Every row comes from one small tree of marks. Brackets hold a mark, then the marks that hang from it, in alphabetical order. Every link used is in the known rows. Which tree was each row made from?
Known rows:
{koze {riref zisupop}}: [ 0.45  0.12  0.23 -0.10  0.47  0.08  0.16 -0.31  0.36 -0.16 -0.18 -0.29
  0.47  0.02 -0.13 -0.10 -0.15  0.02  0.23 -0.07  0.09  0.01  0.09 -0.12
  0.05]
{riref koze zisupop}: [ 0.49  0.10  0.29 -0.09  0.44  0.02  0.26 -0.10  0.35 -0.27 -0.24 -0.19
  0.48  0.21 -0.22 -0.10 -0.15 -0.11  0.28  0.13  0.06 -0.01  0.08 -0.14
  0.04]
{rola tuget}: [ 0.10  0.35  0.21  0.04  0.10  0.07 -0.07  0.07  0.06 -0.10 -0.14 -0.30
  0.36 -0.05 -0.29  0.12 -0.23  0.02  0.11  0.02 -0.25 -0.15 -0.17  0.13
  0.12]
{riref rividov rola zisupop}: [ 0.41  0.31  0.40 -0.04  0.20  0.00 -0.06 -0.12  0.06 -0.34 -0.41 -0.30
  0.31 -0.07 -0.50  0.09 -0.16  0.15  0.23  0.04  0.08  0.04  0.00 -0.03
  0.11]
{bisu {riref rola {zisupop vibibe}}}: [ 0.62  0.05  0.48 -0.06  0.29 -0.01  0.19 -0.19  0.18 -0.32 -0.42 -0.34
  0.38  0.05 -0.33  0.20 -0.11  0.12  0.49  0.06  0.06 -0.10 -0.01 -0.11
  0.10]
{dizav tuget}: [ 0.18  0.32  0.10  0.06  0.18  0.14 -0.11  0.01  0.04 -0.06 -0.19 -0.26
  0.33 -0.04 -0.22  0.17 -0.26  0.06  0.12 -0.03 -0.21 -0.13 -0.17  0.05
  0.03]
{riref rividov zisupop}: [ 0.52  0.26  0.25 -0.11  0.28  0.09  0.03 -0.21  0.21 -0.28 -0.32 -0.25
  0.40 -0.05 -0.29  0.01 -0.15  0.05  0.20 -0.01  0.09 -0.03  0.07 -0.06
  0.06]
{rola riref {tuget dizav}}: [-0.07  0.23  0.09  0.07  0.11  0.05 -0.10  0.14  0.13 -0.04 -0.02 -0.24
  0.40 -0.14 -0.26  0.13 -0.29 -0.01  0.13 -0.01 -0.41 -0.23 -0.16  0.17
  0.15]
{rola {riref bisu koze}}: [ 0.12 -0.05  0.18 -0.16  0.30 -0.03  0.28 -0.14  0.43 -0.21 -0.19 -0.06
  0.45  0.17 -0.43 -0.06 -0.17 -0.25  0.09  0.06  0.07 -0.01  0.14  0.00
 -0.06]
{bisu {riref koze rividov zisupop}}: [ 0.79  0.11  0.20 -0.24  0.44 -0.12  0.19 -0.26  0.45 -0.30 -0.41 -0.20
  0.60  0.19 -0.31 -0.22 -0.23 -0.20  0.38  0.06  0.13  0.17  0.20  0.00
 -0.02]
{riref rola}: [ 0.06  0.33  0.33  0.05  0.15  0.06 -0.07  0.01 -0.02 -0.21 -0.33 -0.36
  0.22 -0.09 -0.49  0.24 -0.13  0.16  0.15  0.05 -0.11 -0.09 -0.15  0.00
  0.07]
{bisu {riref koze {rola tuget}}}: [ 0.27  0.24  0.32 -0.03  0.19 -0.23  0.02  0.13  0.16 -0.18 -0.32 -0.32
  0.48  0.16 -0.51 -0.04 -0.34 -0.14  0.33  0.14 -0.21  0.09 -0.09  0.22
  0.11]
{setuf {riref koze}}: [ 0.31  0.24  0.13 -0.23  0.29 -0.07  0.13 -0.06  0.46 -0.20 -0.19 -0.31
  0.34  0.22 -0.47 -0.22 -0.18 -0.18  0.17  0.04  0.11 -0.08  0.02 -0.10
  0.03]
{riref bisu rividov}: [ 0.31  0.25  0.14 -0.17  0.09 -0.02 -0.02 -0.24  0.17 -0.18 -0.31 -0.16
  0.37  0.02 -0.45  0.01 -0.26 -0.10 -0.01 -0.03  0.15  0.06  0.03  0.13
 -0.07]
{bisu {riref rividov zisupop}}: [ 0.70  0.18  0.19 -0.14  0.35  0.00  0.09 -0.27  0.33 -0.25 -0.41 -0.22
  0.51 -0.01 -0.28 -0.06 -0.20 -0.04  0.32 -0.04  0.04  0.06  0.16 -0.01
  0.01]
{koze {riref {zisupop vibibe}}}: [ 0.59  0.04  0.33 -0.19  0.40  0.09  0.25 -0.42  0.34 -0.21 -0.19 -0.39
  0.43  0.03 -0.08 -0.02 -0.08  0.08  0.34 -0.07  0.20 -0.10  0.03 -0.15
  0.04]
{koze {riref bisu}}: [ 0.24  0.11  0.12 -0.16  0.28 -0.03  0.11 -0.34  0.31 -0.06 -0.16 -0.20
  0.44  0.08 -0.28 -0.11 -0.26 -0.14  0.02 -0.09  0.16  0.10  0.05  0.07
 -0.08]
{bisu riref}: [ 0.34  0.20  0.13 -0.05  0.30  0.06  0.07 -0.14  0.26 -0.14 -0.32 -0.28
  0.41 -0.03 -0.26  0.09 -0.18 -0.03  0.24 -0.03 -0.15 -0.06  0.00  0.02
 -0.03]
{setuf {riref koze rividov {rola tuget}}}: [ 0.26  0.44  0.26 -0.23  0.01 -0.28 -0.16  0.08  0.22 -0.26 -0.29 -0.40
  0.32  0.16 -0.78 -0.24 -0.35 -0.13  0.19  0.06  0.08  0.06 -0.08  0.19
  0.18]
{koze {riref bisu rividov}}: [ 0.37  0.20  0.09 -0.29  0.20 -0.09 -0.01 -0.45  0.30 -0.12 -0.25 -0.24
  0.45  0.02 -0.39 -0.18 -0.29 -0.14  0.00 -0.14  0.26  0.20  0.09  0.16
 -0.10]
{riref bisu koze {rola tuget} zisupop}: [ 0.36  0.09  0.47 -0.01  0.18 -0.24  0.17  0.09  0.16 -0.26 -0.20 -0.08
  0.52  0.34 -0.49 -0.12 -0.41 -0.19  0.20  0.21  0.07  0.14  0.01  0.10
  0.14]
{koze {riref bisu zisupop}}: [ 0.48  0.00  0.23 -0.15  0.41 -0.02  0.23 -0.38  0.40 -0.14 -0.15 -0.11
  0.53  0.16 -0.19 -0.18 -0.27 -0.13  0.12 -0.05  0.25  0.12  0.17 -0.06
 -0.01]
{bisu {riref zisupop}}: [ 0.58  0.08  0.24 -0.02  0.43  0.06  0.20 -0.17  0.33 -0.21 -0.31 -0.19
  0.49  0.05 -0.17  0.02 -0.17 -0.03  0.35  0.01 -0.05 -0.04  0.11 -0.10
  0.03]
{setuf {riref bisu koze}}: [ 0.34  0.12  0.11 -0.28  0.22 -0.18  0.20 -0.12  0.50 -0.19 -0.17 -0.14
  0.41  0.37 -0.53 -0.29 -0.30 -0.34  0.07  0.05  0.27  0.02  0.10 -0.04
 -0.03]
{vibibe zisupop}: [ 0.21  0.32  0.30 -0.09  0.17  0.10  0.13 -0.22  0.07 -0.13 -0.29 -0.43
  0.26 -0.08 -0.18  0.22 -0.09  0.11  0.19  0.07 -0.04 -0.22 -0.16 -0.03
  0.02]

Write each row's tree:
[ 0.23  0.29  0.46  0.13  0.15 -0.02 -0.02  0.13 -0.01 -0.25 -0.22 -0.28
  0.36  0.01 -0.40  0.12 -0.25  0.12  0.25  0.11 -0.16 -0.07 -0.12  0.04
  0.24] => {riref {rola tuget} zisupop}
[ 0.45  0.26  0.35 -0.15  0.32 -0.06 -0.04 -0.33  0.19 -0.27 -0.37 -0.37
  0.38 -0.07 -0.44 -0.10 -0.20  0.10  0.24 -0.06  0.20  0.18  0.07  0.01
  0.10] => {koze {riref rividov rola zisupop}}
[ 0.53  0.05  0.55 -0.11  0.31 -0.05  0.25 -0.11  0.18 -0.37 -0.33 -0.34
  0.37  0.21 -0.38  0.10 -0.10  0.05  0.43  0.19  0.17 -0.08 -0.04 -0.14
  0.10] => {riref koze rola {zisupop vibibe}}
[ 0.21  0.41  0.33 -0.10  0.04 -0.19 -0.15  0.09  0.02 -0.26 -0.34 -0.38
  0.39  0.07 -0.63 -0.05 -0.32 -0.05  0.18  0.12 -0.06  0.11 -0.13  0.27
  0.13] => {riref koze rividov {rola tuget}}
[ 0.64  0.07  0.25 -0.25  0.30 -0.14  0.22 -0.26  0.37 -0.29 -0.31 -0.05
  0.56  0.29 -0.38 -0.23 -0.30 -0.27  0.15  0.10  0.33  0.19  0.20  0.01
 -0.05] => {riref bisu koze rividov zisupop}
[ 0.56  0.27  0.35 -0.26  0.27 -0.20  0.05 -0.11  0.38 -0.38 -0.37 -0.31
  0.36  0.21 -0.68 -0.27 -0.22 -0.09  0.29  0.08  0.31  0.10  0.12 -0.09
  0.14] => {setuf {riref koze rividov rola zisupop}}
[ 0.18  0.10  0.30  0.06  0.29  0.13  0.15  0.03  0.27 -0.21 -0.11 -0.16
  0.43 -0.09 -0.25  0.06 -0.13  0.04  0.23  0.01 -0.22 -0.20  0.03 -0.04
  0.20] => {rola {riref zisupop} tuget}
[ 0.13  0.20  0.37 -0.04  0.04 -0.24  0.04  0.12  0.07 -0.19 -0.21 -0.16
  0.44  0.27 -0.58 -0.05 -0.40 -0.20  0.10  0.17 -0.01  0.11 -0.10  0.23
  0.08] => {riref bisu koze {rola tuget}}
[ 0.68  0.15  0.36 -0.18  0.37 -0.20  0.11 -0.17  0.29 -0.36 -0.51 -0.26
  0.52  0.16 -0.51 -0.14 -0.25 -0.10  0.41  0.11  0.13  0.22  0.14  0.03
  0.04] => {bisu {riref koze rividov rola zisupop}}
[ 0.48 -0.07  0.23 -0.27  0.35 -0.08  0.30 -0.28  0.50 -0.32 -0.28  0.00
  0.55  0.18 -0.44 -0.21 -0.19 -0.26  0.18  0.04  0.27  0.11  0.29 -0.03
 -0.02] => {rola {riref bisu koze rividov zisupop}}
[ 0.31  0.22  0.30 -0.21  0.10 -0.23  0.00 -0.13  0.14 -0.29 -0.40 -0.20
  0.39  0.19 -0.68 -0.07 -0.31 -0.17  0.09  0.11  0.23  0.22  0.03  0.17
 -0.04] => {riref bisu koze rividov rola}
[ 0.32  0.11  0.40 -0.03  0.20 -0.19  0.07 -0.13  0.17 -0.15 -0.15 -0.17
  0.49  0.15 -0.41 -0.14 -0.41 -0.07  0.16  0.01  0.12  0.17  0.02  0.12
  0.16] => {koze {riref bisu {rola tuget} zisupop}}
[ 0.66  0.02  0.24 -0.12  0.51 -0.06  0.31 -0.15  0.46 -0.25 -0.31 -0.16
  0.60  0.25 -0.21 -0.15 -0.21 -0.20  0.40  0.11  0.02  0.07  0.17 -0.10
  0.00] => {bisu {riref koze zisupop}}
[ 0.39  0.14  0.44 -0.02  0.36 -0.06  0.18  0.00  0.19 -0.33 -0.32 -0.25
  0.40  0.19 -0.43  0.00 -0.17  0.00  0.31  0.18  0.07  0.04  0.02 -0.11
  0.10] => {riref koze rola zisupop}
[ 0.36 -0.16  0.28 -0.14  0.43 -0.02  0.41 -0.16  0.51 -0.28 -0.18  0.03
  0.53  0.24 -0.34 -0.13 -0.17 -0.25  0.20  0.10  0.16  0.01  0.24 -0.13
  0.00] => {rola {riref bisu koze zisupop}}
[ 0.56  0.11  0.51  0.01  0.17 -0.08  0.11 -0.04  0.10 -0.26 -0.32 -0.34
  0.43  0.06 -0.33  0.15 -0.23  0.10  0.48  0.08 -0.08 -0.11 -0.09  0.05
  0.20] => {bisu {riref {rola tuget} {zisupop vibibe}}}
[ 0.12  0.22  0.26  0.00 -0.01 -0.31 -0.09  0.20  0.02 -0.10 -0.12 -0.15
  0.49  0.28 -0.51 -0.06 -0.56 -0.24  0.10  0.20 -0.11  0.10 -0.18  0.31
  0.10] => {riref bisu koze {rola {tuget dizav}}}
[ 0.65  0.14  0.51 -0.23  0.23 -0.10  0.13 -0.21  0.18 -0.42 -0.43 -0.39
  0.38  0.14 -0.48  0.03 -0.12  0.05  0.41  0.14  0.28  0.03  0.00 -0.05
  0.08] => {riref koze rividov rola {zisupop vibibe}}
[ 0.55  0.14  0.24 -0.15  0.21 -0.01  0.10 -0.28  0.25 -0.25 -0.29 -0.07
  0.47  0.09 -0.35 -0.06 -0.26 -0.10  0.09  0.01  0.25  0.08  0.15  0.00
 -0.01] => {riref bisu rividov zisupop}
[ 0.10  0.31  0.29 -0.06 -0.06 -0.21 -0.08  0.11  0.15 -0.16 -0.16 -0.21
  0.28  0.15 -0.71 -0.08 -0.39 -0.10  0.04  0.03  0.05 -0.04 -0.10  0.14
  0.18] => {setuf {riref bisu {rola tuget}}}
[ 0.26  0.04  0.20  0.01  0.32 -0.06  0.14  0.12  0.34 -0.15 -0.03 -0.12
  0.59  0.13 -0.20 -0.12 -0.32 -0.17  0.29  0.12 -0.25 -0.10  0.01  0.05
  0.18] => {rola {riref koze zisupop} {tuget dizav}}
[ 0.75  0.09  0.28 -0.36  0.12 -0.09  0.18 -0.39  0.45 -0.30 -0.27 -0.19
  0.37  0.20 -0.44 -0.17 -0.21 -0.12  0.21 -0.05  0.50 -0.08  0.14 -0.12
  0.05] => {setuf {riref bisu rividov {zisupop vibibe}}}
[ 0.55  0.21  0.10 -0.27  0.32 -0.12  0.07 -0.23  0.37 -0.23 -0.42 -0.29
  0.52  0.10 -0.40 -0.15 -0.23 -0.21  0.27  0.02  0.03  0.14  0.09  0.13
 -0.08] => {bisu {riref koze rividov}}
[ 0.37  0.29  0.07 -0.30  0.05 -0.11 -0.03 -0.24  0.36 -0.19 -0.26 -0.19
  0.32  0.10 -0.59 -0.18 -0.28 -0.18 -0.02 -0.08  0.30  0.01  0.09  0.05
 -0.02] => {setuf {riref bisu rividov}}
[ 0.63  0.00  0.39 -0.17  0.38  0.04  0.33 -0.21  0.33 -0.31 -0.26 -0.29
  0.45  0.23 -0.17  0.01 -0.07 -0.04  0.39  0.14  0.17 -0.13  0.02 -0.18
  0.04] => {riref koze {zisupop vibibe}}
[ 0.24  0.16  0.27 -0.22  0.14 -0.26  0.11 -0.03  0.35 -0.24 -0.26 -0.20
  0.32  0.34 -0.74 -0.21 -0.32 -0.24  0.10  0.10  0.28  0.08  0.03 -0.01
  0.04] => {setuf {riref bisu koze rola}}
[ 0.63 -0.10  0.32 -0.23  0.34 -0.01  0.32 -0.49  0.40 -0.18 -0.16 -0.21
  0.50  0.18 -0.13 -0.08 -0.19 -0.07  0.24 -0.05  0.36  0.00  0.11 -0.10
 -0.01] => {koze {riref bisu {zisupop vibibe}}}
[ 0.57  0.31  0.18 -0.22  0.25  0.00  0.02 -0.21  0.41 -0.27 -0.28 -0.28
  0.35  0.04 -0.44 -0.19 -0.17 -0.02  0.19 -0.06  0.23 -0.07  0.12 -0.13
  0.11] => {setuf {riref rividov zisupop}}
[ 0.36  0.25  0.24 -0.34  0.08 -0.31  0.00 -0.13  0.34 -0.29 -0.35 -0.23
  0.32  0.28 -0.83 -0.27 -0.34 -0.24  0.08  0.05  0.38  0.17  0.07  0.09
  0.02] => {setuf {riref bisu koze rividov rola}}
[ 0.09  0.32  0.37  0.01  0.12 -0.14 -0.04  0.18  0.03 -0.20 -0.24 -0.34
  0.37  0.13 -0.53  0.03 -0.29 -0.04  0.20  0.16 -0.17  0.01 -0.17  0.17
  0.14] => {riref koze {rola tuget}}
[ 0.20 -0.02  0.29  0.01  0.21  0.02  0.22 -0.04  0.31 -0.19 -0.07  0.01
  0.49  0.06 -0.31 -0.02 -0.25 -0.12  0.13  0.01 -0.06 -0.11  0.11  0.02
  0.14] => {rola {riref bisu zisupop} tuget}
[ 0.44  0.18  0.37 -0.15  0.34 -0.15  0.17 -0.01  0.38 -0.32 -0.28 -0.27
  0.34  0.28 -0.59 -0.21 -0.20 -0.08  0.31  0.13  0.21  0.00  0.07 -0.19
  0.16] => {setuf {riref koze rola zisupop}}
[ 0.54  0.11  0.40 -0.19  0.22 -0.22  0.13 -0.17  0.23 -0.36 -0.40 -0.10
  0.48  0.27 -0.60 -0.15 -0.31 -0.16  0.19  0.15  0.33  0.24  0.14  0.04
  0.02] => {riref bisu koze rividov rola zisupop}
[ 0.33  0.10  0.43  0.02  0.21 -0.04  0.13 -0.08  0.10 -0.27 -0.29 -0.09
  0.35  0.13 -0.46  0.10 -0.25  0.01  0.15  0.10  0.14  0.04  0.04 -0.06
  0.08] => {riref bisu rola zisupop}
